Each row comes from the steps of one path. Every step used is in the known rows, and no mark comes twice. Write the path behind each row, first mark first.
Known rows:
zito > bozuv > zipal > tonam: [9.2, 9.7, -35.6, -31.2, 22.8, -11.0, 45.0, -8.3, -21.8, 0.9, -20.6, 2.9, 7.3, -5.3, 4.4, -6.4, 8.0, 7.8, 26.8, -55.9, 25.2, -18.7, -28.8]
kizub > tonam > zipal > neru: [32.1, -2.2, -51.7, -43.7, 9.7, -24.9, 33.5, -2.3, -9.4, 24.1, 3.2, -12.6, -15.0, 2.4, -14.8, 15.8, 14.9, 8.7, -2.9, -28.4, 8.0, -19.6, -34.9]
futimu > bozuv > futiv > neru > fanuk: [-43.7, 16.9, -42.6, -54.3, 33.1, -37.2, -0.2, -5.9, 5.6, 13.6, 5.1, -10.5, 22.2, -0.9, -17.5, 4.6, -10.4, -7.5, 15.2, -71.5, 21.5, -24.4, -36.2]
neru > zito > bozuv: [-17.7, 16.6, -40.3, -44.2, 18.0, -30.3, 25.3, -14.0, -13.6, 15.0, -4.8, -6.9, 5.2, -6.2, 0.4, -11.4, 19.0, 1.2, 4.0, -60.5, 11.1, -23.1, -11.4]
kizub > tonam > zipal: [17.0, 0.3, -33.0, -44.1, 13.6, -20.0, 39.2, -13.4, -9.2, 25.6, -4.1, -22.8, -15.0, 1.7, -10.6, 11.5, 4.1, 1.9, -0.7, -33.7, -3.3, -16.5, -26.5]
bozuv > zipal: [-3.5, 0.6, -19.3, -45.1, 24.2, -8.1, 27.3, -7.6, -13.5, 11.1, -8.2, -9.9, 4.8, -16.7, -11.0, 5.5, -2.2, 9.2, 1.4, -40.7, 8.8, -28.2, -21.5]
fanuk > bozuv: [-0.5, -6.8, -41.4, -22.3, 1.7, -22.9, 20.4, -19.0, -21.0, -3.7, 11.7, -10.5, 21.5, -18.0, -7.7, 6.0, 10.0, 2.0, -20.6, -33.2, 19.4, -15.3, -6.0]
zipal > neru > futimu: [-0.7, -2.7, -55.5, -50.0, 10.6, -28.6, 33.5, 0.8, -3.1, 11.9, 10.1, 2.7, 9.8, -14.4, -22.6, -9.0, 14.4, 4.9, -11.4, -41.7, 19.8, -29.3, -12.7]
zito > bozuv > futiv > neru > zipal > tonam: [-22.5, 19.0, -49.3, -33.5, 34.5, -32.4, 28.7, -0.4, -1.2, 14.4, -10.2, 0.1, 6.9, -0.4, -3.6, 6.0, 21.1, 0.1, 40.6, -63.9, 6.4, -23.9, -39.2]
zipal > neru > fanuk: [-8.5, 5.6, -56.7, -49.8, 17.4, -32.2, 20.2, -13.6, -0.8, 18.7, 5.8, 1.5, 11.6, -8.7, -17.2, 4.1, 3.6, 8.5, -8.1, -34.0, 28.1, -22.5, -15.0]
zito > bozuv > futiv > neru: [-18.1, 33.3, -39.5, -42.9, 23.3, -45.0, 3.6, 1.8, 0.1, 17.1, -3.7, -15.2, 14.9, -11.2, -9.3, -17.9, 15.1, -1.3, 19.2, -54.9, 5.8, -12.9, -32.7]
zito > bozuv > futiv > neru > futimu: [-31.2, 27.8, -40.0, -54.2, 31.8, -39.2, 19.6, 3.6, 7.0, 17.9, -3.3, -10.3, 22.1, -11.8, -15.1, -26.9, 16.2, -9.6, 18.5, -72.2, 5.1, -20.5, -23.0]
bozuv > futiv > neru: [-18.3, 16.3, -37.2, -48.7, 22.1, -37.7, 1.2, 4.8, 6.4, 19.7, 7.7, -14.9, 2.8, -11.9, -22.7, 1.2, 10.8, 4.1, 12.9, -33.7, 3.9, -21.7, -30.7]
tonam > zipal > neru: [32.2, 2.6, -48.2, -45.1, 12.2, -36.2, 16.8, 3.9, -11.6, 19.9, -0.7, -10.3, -4.0, -8.2, -11.2, -1.5, 5.4, 19.1, -12.1, -27.6, 13.1, -22.3, -29.4]
zito > bozuv: [-2.4, 23.1, -39.3, -32.8, 7.7, -36.7, 24.4, -15.7, -16.9, 10.2, -10.4, -13.9, 14.8, -15.1, 0.6, -23.2, 8.0, 1.2, -1.6, -50.8, 11.3, -10.4, -16.9]
zipal > neru > futiv: [29.8, -16.0, -61.0, -44.9, 14.0, -31.4, 16.6, -0.6, -4.7, 25.0, 12.7, -1.4, -6.1, 0.6, -15.0, 8.5, 3.7, 7.8, -5.9, -33.7, 17.2, -23.8, -15.0]
kizub > tonam > zipal > neru > zito: [17.2, -8.7, -53.7, -55.1, 19.9, -18.6, 34.5, -1.1, -6.4, 28.9, 9.2, -6.3, -24.6, 11.8, -14.9, 27.1, 25.4, 9.9, 2.8, -38.0, 7.8, -32.2, -29.6]
kizub > tonam > zipal > neru > futimu > bozuv > futiv: [6.0, -7.7, -43.3, -53.7, 26.5, -23.9, 36.3, 7.8, -6.3, 20.2, 9.9, -6.4, 2.0, 22.8, -15.6, 17.1, 2.2, -4.9, 7.3, -75.6, 19.7, -26.7, -40.9]
futimu > bozuv: [-6.4, 3.5, -39.8, -33.2, 3.4, -31.0, 18.0, -12.2, -20.0, -1.6, 1.9, -12.5, 13.3, -10.0, -7.3, -5.5, -8.4, -0.2, -9.2, -57.9, 19.7, -21.2, -27.1]
zipal > neru > fanuk > bozuv: [-6.6, -6.9, -62.7, -32.6, 12.1, -25.8, 17.5, -20.5, -12.3, 2.6, 15.7, 3.9, 30.1, -11.4, -12.3, 13.6, 10.1, 4.5, -20.0, -37.5, 38.5, -19.3, -6.7]
tonam > zipal: [16.9, 4.5, -30.0, -45.3, 16.2, -31.9, 22.9, -6.6, -11.6, 21.4, -8.1, -20.6, -4.7, -9.2, -6.9, -5.2, -5.4, 11.4, -10.2, -32.5, 1.8, -18.8, -20.7]
zito > bozuv > futiv: [-11.0, 25.4, -26.0, -36.7, 20.0, -39.6, 15.2, -8.0, -10.9, 19.4, -5.1, -13.3, 13.9, -0.7, 0.3, -11.3, 6.1, 2.0, 9.3, -52.3, 13.7, -6.9, -19.9]
bozuv > zito: [-7.4, 16.3, -23.1, -41.3, 12.6, -31.0, 10.6, 0.2, -13.9, 9.2, 11.7, -10.8, 5.5, -9.2, -10.7, -8.5, -2.9, 12.6, 6.3, -30.4, 17.0, -27.5, -17.5]
futiv > bozuv > zito: [-11.6, 37.4, -36.7, -51.1, 10.5, -28.4, 4.9, 0.1, -10.9, 7.1, 8.7, -17.9, 12.4, -13.2, -21.3, -18.9, 1.0, 3.6, 17.2, -26.2, 14.3, -27.5, -35.2]

Write each row's path:
[29.7, -4.0, -47.3, -44.6, 31.8, -18.8, 23.7, 1.3, -16.0, 21.6, -9.2, 0.6, 8.6, -0.8, -0.9, -1.1, 2.7, 5.8, 11.3, -65.8, 18.1, -25.2, -24.4]
zito > bozuv > zipal > neru > futiv
[8.3, 11.1, -43.5, -52.2, 32.7, -29.7, 26.7, 3.7, -7.0, 35.7, 2.6, -6.1, -13.3, 27.2, -1.9, 19.7, 28.9, 5.5, 20.7, -60.8, 12.3, -20.7, -34.9]
kizub > tonam > zipal > neru > zito > bozuv > futiv
[-12.7, 11.7, -50.5, -48.2, 36.5, -10.9, 33.8, 2.8, -8.0, 4.1, -13.7, 6.9, -1.6, -7.3, -5.4, -1.2, 28.5, 5.5, 42.0, -68.5, 17.2, -36.4, -37.0]
futiv > neru > zito > bozuv > zipal > tonam
[14.8, -10.1, -56.6, -50.3, 14.3, -21.0, 44.5, 0.0, -12.1, 10.6, 4.2, -7.3, 2.8, 8.5, -15.6, 5.5, 4.1, -5.8, -4.2, -74.2, 17.4, -29.4, -37.9]
kizub > tonam > zipal > neru > futimu > bozuv
[-25.5, 19.5, -37.1, -55.8, 38.4, -16.1, 17.8, 0.1, -6.6, 12.1, -13.6, -6.7, 8.5, -18.1, -8.0, -8.2, 22.6, 1.6, 24.4, -74.3, 2.9, -37.9, -31.6]
futiv > neru > zito > bozuv > zipal
[-7.8, -15.3, -36.7, -43.9, 27.0, -0.4, 55.0, -2.8, -17.3, -9.6, -7.3, 9.3, 12.9, -0.3, -8.8, 2.4, -6.3, -1.9, 18.1, -80.4, 31.9, -36.5, -29.1]
neru > futimu > bozuv > zipal > tonam
[-33.5, 14.6, -44.6, -40.6, 25.2, -27.8, -1.6, -8.6, -5.8, -1.2, 20.0, -6.5, 33.6, -17.6, -15.6, -1.3, 3.5, 0.4, 7.4, -45.0, 27.2, -30.3, -14.8]
futiv > neru > fanuk > bozuv > zito
[13.6, -14.4, -43.7, -27.8, 14.8, -6.9, 19.5, -4.0, -25.2, -6.2, 9.2, 3.3, 23.2, -18.1, -10.3, 18.9, 15.5, 12.7, -12.5, -39.1, 30.6, -28.4, -21.5]
fanuk > bozuv > zipal > neru
[25.7, 4.8, -74.6, -55.5, 11.7, -28.9, 11.1, -0.7, -2.6, 23.2, 10.0, -9.0, 1.0, -3.8, -25.6, -2.1, 7.1, -1.0, 4.9, -29.4, 13.7, -24.6, -32.7]
zipal > neru > futiv > bozuv
[-29.7, -2.2, -42.9, -44.2, 24.9, -25.8, 15.6, 0.0, 2.8, 4.7, 19.1, -6.5, 29.0, -15.0, -23.3, 1.3, 18.3, -8.6, 0.1, -54.9, 13.7, -25.0, -12.5]
fanuk > bozuv > futiv > neru > futimu
[-28.8, 4.2, -57.4, -38.8, 19.2, -26.2, 10.9, -20.9, -0.8, 2.4, 9.7, -8.6, 31.5, -23.8, -17.4, 3.4, 8.4, -6.3, -7.7, -45.0, 19.8, -22.1, -11.4]
futiv > neru > fanuk > bozuv
[-38.6, 7.6, -36.8, -41.9, 31.7, -31.4, 6.3, 0.9, -2.9, 10.4, 2.7, -12.1, 14.9, -6.9, -14.1, 16.2, -0.9, -5.3, 15.1, -76.6, 0.1, -36.5, -44.2]
futimu > bozuv > futiv > neru > zipal
[19.3, -3.6, -48.9, -57.1, 20.2, -30.9, 33.3, 6.1, -4.4, 20.9, 0.0, -5.3, 3.0, -8.3, -17.2, -10.5, 5.8, 10.6, -12.8, -44.7, 12.5, -29.4, -18.8]
tonam > zipal > neru > futimu
[-38.8, 36.3, -41.7, -53.1, 37.6, -42.9, 6.2, -9.8, 8.9, 24.7, -7.0, -11.0, 23.9, -5.7, -10.0, -13.8, 5.0, -6.2, 22.2, -64.2, 13.5, -13.4, -25.2]
zito > bozuv > futiv > neru > fanuk
[-22.4, 14.4, -40.5, -43.8, 18.4, -39.8, -3.4, 4.9, -3.0, 5.7, 8.2, -14.8, 13.1, -6.7, -17.1, 0.2, -0.5, -2.4, 12.0, -61.6, 14.0, -23.9, -43.6]
futimu > bozuv > futiv > neru
[8.1, 15.2, -40.1, -54.0, 35.7, -41.3, 10.2, 9.1, -10.1, 31.4, -0.9, -3.8, -2.8, 15.7, 1.4, 2.6, 19.7, 15.4, 11.1, -60.1, 17.3, -22.7, -29.1]
tonam > zipal > neru > zito > bozuv > futiv
[3.9, -5.5, -43.6, -43.2, 33.5, -31.1, 8.3, -7.1, -8.1, 21.0, 12.4, -3.3, 22.1, 8.7, -6.3, 23.5, 0.5, 11.1, -10.3, -41.5, 33.3, -15.9, -15.8]
tonam > zipal > neru > fanuk > bozuv > futiv
[8.2, -3.8, -42.3, -39.2, 16.3, -14.7, 17.3, 3.0, -23.8, -4.0, -0.8, 1.0, 15.3, -10.2, -10.6, 8.6, -3.1, 10.6, -1.4, -64.0, 30.0, -33.9, -42.8]
futimu > bozuv > zipal > neru
[45.9, 3.4, -68.3, -61.2, 21.2, -31.0, 11.1, 5.9, -3.8, 32.1, 0.9, -17.1, -6.0, 2.1, -20.0, -3.6, -1.3, 5.4, 3.5, -32.3, 6.4, -24.7, -39.0]
tonam > zipal > neru > futiv > bozuv
[-11.3, 14.6, -27.0, -36.1, 9.6, -32.8, 5.6, 0.8, -23.3, -4.8, 12.3, -10.9, 15.5, -3.5, -5.4, -9.5, -13.4, 6.1, 6.0, -58.5, 27.1, -29.8, -30.9]
futimu > bozuv > zito
[-13.6, -0.5, -59.6, -35.8, 21.4, -22.0, 35.9, -4.9, 0.1, 7.5, -3.7, 0.6, -4.2, -15.4, -16.5, 13.0, 17.8, 4.7, 22.1, -41.1, 1.2, -35.4, -32.9]
futiv > neru > zipal > tonam
[-5.9, 3.3, -36.9, -42.5, 33.2, -5.3, 46.0, -7.0, -19.0, 5.8, -14.1, 9.6, -2.3, 4.1, 4.5, 5.6, 19.7, 8.3, 31.9, -66.3, 24.7, -30.4, -23.8]
neru > zito > bozuv > zipal > tonam
[-9.0, 6.2, -46.6, -47.6, 13.4, -31.5, 16.0, 13.5, -17.0, -5.1, 20.5, 4.6, 22.7, -2.2, -15.7, -14.4, -2.1, 5.2, 3.6, -70.2, 37.4, -40.2, -29.1]
zipal > neru > futimu > bozuv > zito
[6.1, 17.8, -43.4, -57.5, 21.9, -25.8, 4.4, 1.9, -5.8, 21.4, 13.6, -16.7, 3.3, 1.6, -19.3, -10.2, -8.7, -2.1, 22.2, -34.7, 10.0, -29.8, -27.6]
neru > futiv > bozuv > zito
[-9.4, -4.6, -28.6, -26.9, 14.2, -25.4, 11.3, -11.5, -15.1, 5.5, 17.3, -9.6, 20.6, -3.8, -7.6, 17.6, 8.6, 2.6, -10.1, -34.5, 22.2, -12.1, -9.2]
fanuk > bozuv > futiv
[-37.4, 7.8, -42.1, -55.0, 29.0, -34.1, -2.6, 6.8, 0.1, 11.0, 14.0, -8.1, 3.4, 2.6, -17.2, 11.9, 10.2, -2.4, 17.3, -71.6, 13.3, -35.7, -38.3]
futimu > bozuv > futiv > neru > zito
[10.3, 5.5, -40.0, -53.8, 22.9, -34.3, 15.9, 18.8, -18.7, 3.6, 11.1, -3.3, 15.8, 3.0, -9.7, -16.3, -10.1, 10.1, 1.8, -73.6, 30.7, -40.6, -35.1]
tonam > zipal > neru > futimu > bozuv > zito
[6.0, -3.2, -39.6, -55.6, 29.0, -35.6, 19.5, 13.5, -8.5, 16.2, 6.5, -4.5, 12.7, 11.6, -11.7, 0.3, -6.6, 4.3, -2.5, -74.8, 25.1, -28.7, -34.9]
tonam > zipal > neru > futimu > bozuv > futiv
